Each row was made from one path, in order. Every step used is in the known rows, and no mark comes twice. Write each row's path.
In the rows, zero is written as 128.
Known rows
vuvar, gebed: [133 131 105 102 124 116 117 144 165 129 109 117 141 106 113 122 120 135
 174 130 107 117 152 130 102 157 113 109  93 114 123 124 154  99 167 128
 122 128 169 100 127 135 124 133  94 167 116 134 147]
lavegum, zubo: [143 127 104 115 120 121 117 140 167 124 118 123 114 106 117 128 117  99
 164 104  95 133 157 123 105 151 133 109 106 122 126 112 154 111 146 109
 128 134 172  96 137 123 116 126 116 170 143 131 154]
lavegum, zubo, pomu, bulok, vuvar: [135 122 115 109 114 101 147 148 158 134 119 132 119  91 122 124 131 126
 141 114  85 125 161 108  99 163 137  88 137 117 131 116 148 137 110 103
 126 157 178  99 155 125 117 120 122 175 117 137 138]
pidat, gebed, zubo, pomu, bulok, vuvar: [115 122 117 100 117 126 128 134 159 136 112 134 134 105 121  96 108 150
 150 155  77 126 162  98  89 188 141  97 150  92 119 117 159 141 153 122
 128 158 178  97 138 151 133 121 145 156  85 134 156]
pomu, bulok, vuvar, gebed: [136 123 117 111 125  95 143 152 157 142 117 125 137  88 119 128 122 136
 156 155 100 110 152 121  99 152 111 101 121 110 129 114 149 115 141 122
 113 148 172 100 134 143 122 133  93 171  99 142 149]
bulok, lavegum: [129 119 103 111 125 146 123 138 170 139 116 117 116 132 112  91 100 112
 168 104  98 120 155 126  99 147 119 114  84 115 117 114 155  94 151 107
 131 146 175  95 125 157 123 117 103 154 127 132 150]
vuvar, gebed, zubo, pomu: [107 135 100  94 111 118 101 134 164 125  92 125 167 116 110  93 132 162
 147 133  91 131 162 124  94 183 127 104  91 104 138 134 158 123 157 140
 136 126 179 101 138 128 134 121 120 160 102 130 132]
gebed, pidat, lavegum, zubo: [152 134 101 101 126 111  90 159 167  92 105 122 114  98 121 131 121 106
 161  91  85 128 148 128 105 143 141 125 142 119 141 136 153  98 124 106
 124 112 161  98 128 120 114 138 125 190 123 136 149]
pomu, zubo, lavegum, bulok, vope, gubona: [142 113 121 133 137 114 115 121 164 163 102 115 165 194 118  77 106  82
 118 158  85 111 145 133 102 128 146 116 184 108 141 163 148  87  87 140
 137 149 172 101 115 153 129 132 117 155 109 137 136]
vuvar, gebed, zubo, lavegum, bulok: [145 126 105 119 119 109 105 122 162 142  95 128 182 133 112 105 101 100
 127 159  94 126 145 124  99 153 142 115 121  98 142 160 155  94 157 122
 134 116 177 101 118 138 121 123 126 178 123 132 142]
bulok, vope, gubona: [132 126 116 131 140 137  92 134 169 152 113 111 130 145 113  80 126 114
 169 132  96 118 150 126 106 149 124 111 130 114 141 126 149 107 129 147
 128 157 170  92 125 152 134 134 101 163 115 132 140]
vope, bulok, vuvar, gebed, pidat, lavegum: [144 130 101 105 132  89  73 169 164 121  94 121 147   4 123 127 122 156
 176 128  89 100 144 127 100 150 125 115 141 118 148 133 153 105 123 137
 104 131 147 111 118 153 132 142  89 181  62 147 169]
vope, bulok, lavegum, zubo, pomu: [120 125  93 118 112 130 107 135 169 124 112 122 136  88 117  95 109 139
 160  88  88 119 166 126  94 167 138  98  96 132 120 123 150 141 141 114
 131 153 171  95 141 149 128  96  99 160 137 131 149]
lavegum, bulok, vuvar, gebed, zubo, pomu: [124 122 106 107 113 117 117 132 157 170  87 133 176  71 116 111 130 151
 110 151  89 129 153 114  93 180 138  92 119  98 148 124 158 120 133 132
 136 139 178 112 133 126 130 128 128 168  89 133 141]
vuvar, gebed, pidat: [135 126 103 101 132 118 112 145 165 112 101 112 156  98 117 135 129 142
 185 115  97 117 140 136  99 157 125 120 105 111 136 138 158  94 167 132
 116 119 163  99 121 127 117 143 107 179 117 135 146]
gebed, zubo: [123 129 104 123 121 130 113 134 169 126 108 123 134 110 115  97 105 103
 170 130  86 137 159 121  97 164 132 116 108 107 137 115 162  95 154 126
 134 137 176  94 130 144 126 130 123 155 106 133 162]
vuvar, gebed, pidat, vope, gubona: [126 124 101  91 138 105 112 150 163 103 108 115 176 168 112 117 126 133
 169 118 101 117 134 144 100 153 135 119 121 103 146 115 148 109 149 146
 125 129 164  99 115 127 117 155  85 183 135 138 126]
zubo, lavegum, bulok, vuvar, gebed: [163 113 110 119 126 104 118 140 159 168  98 128 168  86 119 127 107 105
 131 150 103 107 137 116 108 141 134 102 127 103 148 139 149  94 126 120
 122 138 168 112 118 139 117 126 113 180 107 139 143]
pidat, gebed, zubo, lavegum: [137 124 106 111 123 136  95 124 169 120 110 130 152 133 118  85  79 101
 171 149  84 120 148 111 100 168 146 119 125  93 126 142 161 107 173 118
 133 135 172  93 116 158 128 118 143 159 114 133 153]
pomu, bulok, lavegum, zubo: [134 123 108 120 118 120 151 135 164 114 130 125 102 165 117 111  99  92
 150 101  92 124 154 126  96 144 128 109 112 121 106 121 146 124 152  91
 130 141 180  84 140 139 117 112 105 173 160 132 145]
gebed, pidat, vope: [127 121  99  94 132 116 126 160 169 101 118 118 141 133 116 131 101 122
 197 112  93 125 143 129  99 150 146 118 129 111 123 107 157  83 156 121
 125 137 161  95 119 133 106 147 112 171 118 140 153]
pidat, gebed, zubo, lavegum, bulok: [150 117 109 114 125 134  99 116 165 143 106 133 162 131 119  99  74  84
 143 159  83 130 147 106  98 167 157 118 150  90 119 145 162  99 174 107
 134 128 175 100 109 148 120 120 154 169 127 130 152]
pidat, lavegum, bulok: [157 129 108  93 126 118 102 150 162 144 109 123 123 125 115 123 110  84
 147 131  90 131 158 116 106 142 134 118 147 111 126 127 153  77 141  90
 127 119 170 108 120 140 120 128 122 169 109 136 156]
gebed, pidat, vope, bulok, vuvar: [129 115  97 117 134 103 107 168 167 121 116 122 150  44 124 130  97 136
 201 118  84 108 142 122  98 150 153 109 146 119 135  92 158  96 137 135
 113 160 148 102 118 154 116 145  91 162  90 150 179]
zubo, lavegum, bulok, vuvar, gebed, pidat: [164 110 107 118 134 105 115 139 159 153  92 122 179  79 123 137 114 114
 137 140  95 102 126 121 103 142 143 112 141 103 154 153 154  86 127 122
 115 131 163 111 111 132 108 137 123 197 100 140 140]
lavegum, bulok, vuvar: [153 111 111 126 130 126 125 142 161 182 110 124 132  70 121 132 113  93
 148 136  93 126 150 110 102 147 137 101 134 111 136 102 157  85 132 103
 123 151 171 111 124 138 115 135 121 165  98 139 163]
pidat, lavegum, zubo, pomu, bulok, vuvar: [141 132 117  97 112  87 116 163 156 122 114 137 101  93 122 120 128 124
 132 118  85 124 164 109 107 154 135  95 156 116 137 124 143 134  95  87
 126 144 174 101 154 131 123 120 128 181  99 140 137]
lavegum, bulok, vuvar, gebed, pidat: [151 113 109 108 134 115 119 145 159 160  93 119 168  64 123 152 128 129
 149 135  94 113 131 124  96 152 134 109 135 105 142 123 157  95 144 128
 115 129 163 111 114 124 112 148 111 188 107 137 154]
zubo, pomu, bulok: [124 127 112  96 121 116 146 143 161 119 123 121 134 141 112 115 122 126
 170 120  85 129 170 114 100 165 130 100 123 116 119 125 153 115 152  97
 124 148 182  94 144 143 120 113 125 160 106 136 142]
gebed, zubo, pomu: [110 130 101 107 114 135 110 135 166 129 104 124 148 123 112  88 123 137
 168 122  82 138 164 117  95 182 140 105 106 107 141 121 161 109 148 124
 140 141 180  97 141 137 129 119 133 153  99 131 147]
lavegum, bulok: [148 119 108 115 130 130 122 135 163 157 114 118 134 122 114 128 107  88
 159 129  92 130 155 118 103 149 136 111 126 113 121 115 158  80 160  99
 126 134 173 104 122 135 114 129 120 163 127 133 158]

Write each row's path
[135 121 109 121 118 113 109 133 158 171  92 130 168  71 117 118 119 121
 122 162  92 126 143 118  94 159 133 102 126  99 142 115 158 104 146 133
 130 133 175 110 120 132 127 139 120 172 104 134 158]  lavegum, bulok, vuvar, gebed, zubo
[142 115 118 134 128 113 122 129 167 154 104 120 146 157 118  97  88  90
 137 161  86 108 151 128 101 130 145 113 180 112 118 161 154  72 107 127
 132 143 166 100 118 152 121 125 133 154 106 137 160]  pomu, zubo, lavegum, bulok, vope
[122 130 116 117 117 113 120 139 163 121 122 126 116 123 116 110 132 140
 165 126  91 124 165 116 100 161 138  91 151 124 109 141 147 139 136 109
 128 152 175  87 150 126 125 110 130 170 140 131 142]  lavegum, zubo, pomu, bulok, vope
[137 125 108 126 118 107 102 141 164 146  95 134 166  73 117  92 106 124
 138 154  96 111 140 119 102 154 131 108 109  98 163 141 154 108 124 142
 130 141 170 102 127 148 129 128 111 170  88 139 148]  bulok, vuvar, gebed, zubo, lavegum
[123 126  97 105 125 101 104 161 169 113 130 122 142  92 116 121  86 124
 206 128  92 121 161 125 101 152 140 108 122 122 113  94 154  98 168 117
 120 154 157  98 124 155 121 127  83 150 114 143 174]  pidat, vope, bulok
[131 127 112 101 110  90 145 148 154 129 113 133 136  88 120 130 140 154
 131 133  95 118 157 119  98 164 125  86 128 115 128 127 145 152 124 116
 122 148 176 102 150 115 125 120 107 183 122 135 129]  lavegum, zubo, pomu, bulok, vuvar, gebed
[145 119 113 133 126 142  77 108 168 154 103 130 159 121 119  84  77 104
 148 180  88 117 142 107  98 166 160 116 168  92 110 160 159 105 168 124
 133 137 166  94 106 158 131 118 159 167 129 130 162]  pidat, gebed, zubo, lavegum, bulok, vope
[144 121 114 129 134 138 102 132 166 167 111 117 125 100 115 117 114 108
 166 148  95 122 151 117 101 146 137 107 153 116 112 127 155  89 147 116
 126 142 167  99 121 143 123 126 129 161 119 130 165]  lavegum, bulok, vope
[123 127 115  97 118  95 145 152 154 140 109 126 142 101 117 122 139 166
 148 140  97 113 160 114  98 170 116  90 120 109 132 122 147 131 131 126
 118 154 177 103 144 138 126 123 106 168  86 140 137]  zubo, pomu, bulok, vuvar, gebed
[135 127 114 127 119  84 129 139 159 129 108 135 164 118 117  95 102 118
 145 170  90 109 144 116  97 152 128 104 129  98 150 148 150 118 128 125
 124 142 175  95 131 151 124 124 114 176  92 142 145]  pomu, bulok, vuvar, gebed, zubo, lavegum
[141 120 107 111 133 115 114 151 164 137 100 117 151  47 122 136 128 150
 167 124  98 108 134 126  98 155 123 111 115 108 144 122 158  99 136 146
 112 137 159 106 123 131 119 148 106 180  90 140 148]  bulok, vuvar, gebed, pidat
[121 127 122 114 133 125 118 134 161 138 119 115 139 183 111  80 141 137
 162 131  87 121 161 120 102 163 130 100 146 113 132 138 144 135 122 128
 130 165 179  90 142 153 136 121 113 163 114 133 122]  zubo, pomu, bulok, vope, gubona
[125 122  97 105 111 139 128 134 168 125 110 124 125 138 115  98 119 127
 133  82  94 129 162 125  98 163 136 101  92 123 120 120 151 134 133 108
 139 146 180  95 142 129 124 105 118 167 140 127 132]  bulok, lavegum, zubo, pomu
[116 123 108 102 120 128 154 138 163 126 122 121 127 167 110  90 111 129
 155 104  90 120 166 120  93 164 125 102 104 115 108 127 150 121 151  98
 130 153 185  90 141 156 125 101 117 154 119 133 132]  zubo, pomu, bulok, lavegum
[150 118 111 109 126 110 122 144 158 176 101 125 153  60 118 140 124 121
 135 148 102 116 144 118 100 151 125 100 122 107 137 111 153 101 141 122
 120 137 170 113 122 132 121 137 108 174 104 137 154]  lavegum, bulok, vuvar, gebed
[146 114 112 115 124 106 141 131 163 141 108 122 153 161 118 114  91  71
 129 140  84 119 154 129 100 134 146 116 157 111 131 152 155  67 115 105
 133 134 173 105 117 142 114 128 129 155 106 139 153]  pomu, zubo, lavegum, bulok
[137 121  99 123 118 136 123 133 171 127 117 122 106 132 116 105 100 101
 150  93  99 124 151 128  99 147 128 112  88 123 120 115 152 116 142 108
 132 141 175  91 133 137 120 114 105 167 155 130 146]  bulok, lavegum, zubo
[118 128 117 114 124 119 121 141 164 134 120 119 122 136 113  97 126 149
 174 139  89 118 166 114 101 164 130  97 148 118 112 139 149 120 146 115
 123 159 174  87 143 149 129 112 128 154 110 134 144]  zubo, pomu, bulok, vope
[108 138 110  97 112 100 133 132 158 111 105 127 166 136 110  99 130 155
 156 150  86 130 166 123  91 181 125 104 116 102 127 143 154 129 162 123
 131 131 185  92 141 137 131 120 118 167 110 132 138]  vuvar, gebed, zubo, pomu, bulok
[129 122 107  99 132 111 122 150 166 125 126 119 143 187 111  97 108  96
 173 123 100 134 151 129 105 149 137 112 119 107 135  95 148 102 136 123
 134 149 172  99 124 139 120 140  90 160 132 139 137]  pidat, vope, gubona
[148 129 106  94 129 104  88 169 162 125  90 123 140  53 122 126 130 146
 155 128  97 106 137 128 104 148 121 120 135 107 153 133 153  98 116 134
 112 120 155 110 119 138 126 147 106 186  71 143 151]  bulok, vuvar, gebed, pidat, lavegum
[114 122  88  99 126 103 108 153 170  97 110 116 176  93 115 114  88 160
 189 115 100  99 140 142  90 153 134 118 105 118 108 120 154 113 174 140
 117 135 153  95 110 154 124 134  73 171 131 140 159]  vuvar, gebed, pidat, vope, bulok, lavegum
[131 140 116 105 114  95  97 153 161 108 116 130 104 130 117 101 125 140
 149 130  86 123 167 115 106 153 133  99 171 122 113 152 142 136 115  98
 127 138 171  90 149 135 134 109 134 178 123 133 137]  pidat, lavegum, zubo, pomu, bulok, vope
[127 130 120 122 127 113 108 130 160 126 119 121 132 174 114  86 143 129
 145 121  87 128 159 121 101 162 137  96 154 118 129 139 141 153 119 120
 131 159 179  87 148 132 131 119 112 176 146 129 118]  lavegum, zubo, pomu, bulok, vope, gubona
